Each row comes from the steps of one path. Every step used is in the known rows, and no mark comes twice. Write the path behind each row, first mark first.
Known rows
safise, zaka, ledidez, zofo, zutas: [38, -18, -1, 42, 16, -11, -25, -18, -42, 8, -14, -5, 10, 1, -6, 13, -11, 4, -8, 6, 1]
safum, boko, zofo, ledidez, leri: [18, -34, 30, -20, 34, 41, 4, -13, -38, -17, -8, -7, 35, 9, 1, 19, -4, -9, 24, 13, 21]
safise, zaka, zutas: [-10, 0, -8, 2, 2, 13, -35, -2, -4, 1, 19, -4, -15, -24, 4, 10, -3, 2, -7, 34, 18]
boko, safum, safise, zaka, ledidez, zofo, zutas: [36, -59, -30, 49, 25, -3, -34, 3, -46, 2, -18, -16, 21, 16, 2, 18, -15, 6, -5, 2, 5]
leri, ledidez: [4, -12, 22, -4, -11, -14, 14, -2, -15, 1, -4, 8, 4, -2, -10, 17, -3, -8, 11, 15, 25]
leri, ledidez, zofo, zutas: [34, -20, 14, 34, 21, -19, 17, -23, -53, 13, -19, 7, 42, 16, -14, 20, -13, 0, 14, 4, 15]
safise, safum: [-1, -2, -16, 9, 3, -29, -3, -3, -24, 0, 11, 0, 2, -17, 9, 11, -8, 20, -1, 13, 0]
leri, ledidez, zofo, boko, safum: [21, -46, 16, 7, 25, -17, 2, -6, -30, 4, -15, -5, 51, 24, -7, 1, -11, 15, 25, -8, 28]
boko, safum, safise, zaka: [3, -35, -55, 17, 8, 17, -33, 27, 1, -5, -4, -27, -12, 15, 17, 29, -3, -2, -5, 2, 15]
zaka, safise, safum, boko: [17, -39, 19, 12, -5, -12, -10, -2, -54, 12, 31, -7, -1, -28, -1, 6, 2, 1, -5, 8, -1]
leri, ledidez, zofo, boko: [21, -23, 18, 15, 12, -13, 18, -13, -32, 0, -19, -1, 43, 8, -15, 13, -15, 3, 11, -5, 30]
ledidez, leri: [-1, -1, 14, 1, 14, 21, -9, -11, -16, -37, -7, -10, 1, 17, 29, -1, -1, 8, -2, 4, 5]
zofo, boko, safum, safise, zaka, ledidez, leri: [20, -55, -16, 19, 9, 31, -42, 7, -13, -42, -5, -39, 0, 16, 52, 9, -4, 4, -5, 5, 23]
safum, safise: [-4, -30, -38, 16, -3, 16, 0, 23, -4, -14, -6, -9, 2, 10, 4, 19, -7, -9, -10, -2, 6]
zaka, ledidez, zofo: [3, -24, 28, 9, 3, -19, -25, -2, -40, -13, -25, 16, 3, -7, -36, -7, -16, 14, -21, 9, -2]
zofo, boko, safum, safise, zaka, zutas: [2, -48, -45, 15, 14, 26, -36, 16, -1, -5, 19, -27, 14, -6, 26, 14, -7, 2, 5, 18, 29]
safum, boko: [12, -18, 5, -1, 6, 27, 0, 3, -19, 19, 19, -10, -5, 9, -4, 12, -5, -14, 8, -4, -1]
zaka, ledidez: [6, -22, 22, -1, -15, -10, -18, 2, -6, -7, 1, 7, -16, -17, -7, -12, -1, -2, -11, 12, -2]
safum, boko, zofo, ledidez: [22, -36, 18, -26, 23, 22, 14, -4, -25, 23, -2, 4, 37, -9, -30, 22, -1, -18, 27, 10, 19]
ledidez, zofo, boko, safum: [18, -39, -1, 7, 33, -7, -9, -4, -19, 2, -13, -11, 48, 21, 1, -12, -8, 20, 16, -19, 9]
safise, safum, boko, zofo: [22, -38, 8, -17, 23, 6, -9, 1, -52, 15, 0, 0, 13, -13, -6, 27, -2, 11, 4, 4, -1]
boko, zofo, zutas: [42, -24, 5, 8, 27, 5, 10, -16, -23, 16, -17, -1, 37, 1, 10, 11, 11, 0, 14, -10, -5]

Which path is each row?
[4, -56, -15, 21, 12, -6, -52, 19, -39, -17, -28, -8, -4, 7, -21, 16, -18, 14, -24, 11, 12] => boko, safum, safise, zaka, ledidez, zofo
[17, -80, -21, 23, 16, 2, -22, 21, -26, -16, -16, -13, 33, 15, -1, -1, -16, 8, -4, -10, 11] => zaka, ledidez, zofo, boko, safum, safise
[18, -53, -38, 27, 17, 6, -18, 16, -27, -4, -19, -25, 23, 22, 3, 40, -16, 1, 4, 1, 41] => leri, ledidez, zofo, boko, safum, safise, zaka
[9, -19, 25, -22, 30, 21, 5, -16, -23, -31, -22, 0, 40, 2, 4, 9, 2, 0, 18, 16, 22] => boko, zofo, ledidez, leri
[-2, -55, -39, 10, 11, 11, -14, 29, -5, -10, -5, -13, 12, 19, 10, 9, -6, 0, 2, -6, 6] => boko, safum, safise
[1, -11, -53, 22, -3, 22, -20, 22, 2, -8, -6, -23, -21, 4, 12, 39, -5, -10, -16, 6, 16] => safum, safise, zaka
[20, -35, -8, 0, 18, 0, -3, -2, 7, 9, 8, -19, 35, 15, 24, -15, 3, 8, 24, -19, 8] => zofo, boko, safum
[0, -4, 13, -3, 17, 18, 10, -16, -12, -29, 0, -7, 27, 8, 14, 4, -6, -4, 19, 18, 22] => zofo, ledidez, leri
[11, -20, -9, 8, 8, 2, -3, 0, -41, 18, 29, -9, -3, -6, 7, 23, -12, 5, 5, 6, -2] => safise, safum, boko
[22, -37, 6, -20, 25, 1, 12, -7, -43, 21, 7, 5, 39, -21, -23, 29, -6, -2, 26, 18, 18] => safise, safum, boko, zofo, ledidez
[17, -40, -61, 23, 11, 22, -23, 21, 9, 0, 1, -37, 8, 16, 31, 26, -2, -3, 5, -9, 23] => zofo, boko, safum, safise, zaka
[22, -59, -33, 19, -5, 12, -37, 20, 1, -7, 2, -29, -7, -3, 23, 10, -4, -6, -7, 3, 19] => zofo, boko, safum, safise, zaka, ledidez
[27, -54, 34, -13, 11, -6, -15, 0, -63, 9, 2, 1, 15, -33, -12, 12, 10, 9, -5, 5, 0] => zaka, safise, safum, boko, zofo
[18, -12, 1, 18, 21, 0, 7, -13, -20, -1, -16, -7, 40, 10, -7, 1, -11, 11, 2, -17, 9] => ledidez, zofo, boko
[14, -74, -22, 20, 19, -1, 2, 19, -33, -10, -20, -13, 48, 28, -2, 19, -18, 2, 11, -9, 32] => leri, ledidez, zofo, boko, safum, safise
[26, -55, 31, -16, 15, -10, 6, -7, -54, 15, 10, 7, 40, -42, -29, 14, 5, -5, 18, 20, 19] => zaka, safise, safum, boko, zofo, ledidez
[12, -22, 13, -25, 19, 1, 14, -6, -8, 5, -16, 12, 42, -18, -27, 11, 3, -6, 22, 13, 20] => boko, zofo, ledidez
[22, -41, -22, 34, 5, 9, -23, 8, -24, -14, -20, -19, 13, -1, -4, 19, -17, 2, -19, -2, 20] => safum, safise, zaka, ledidez, zofo, boko
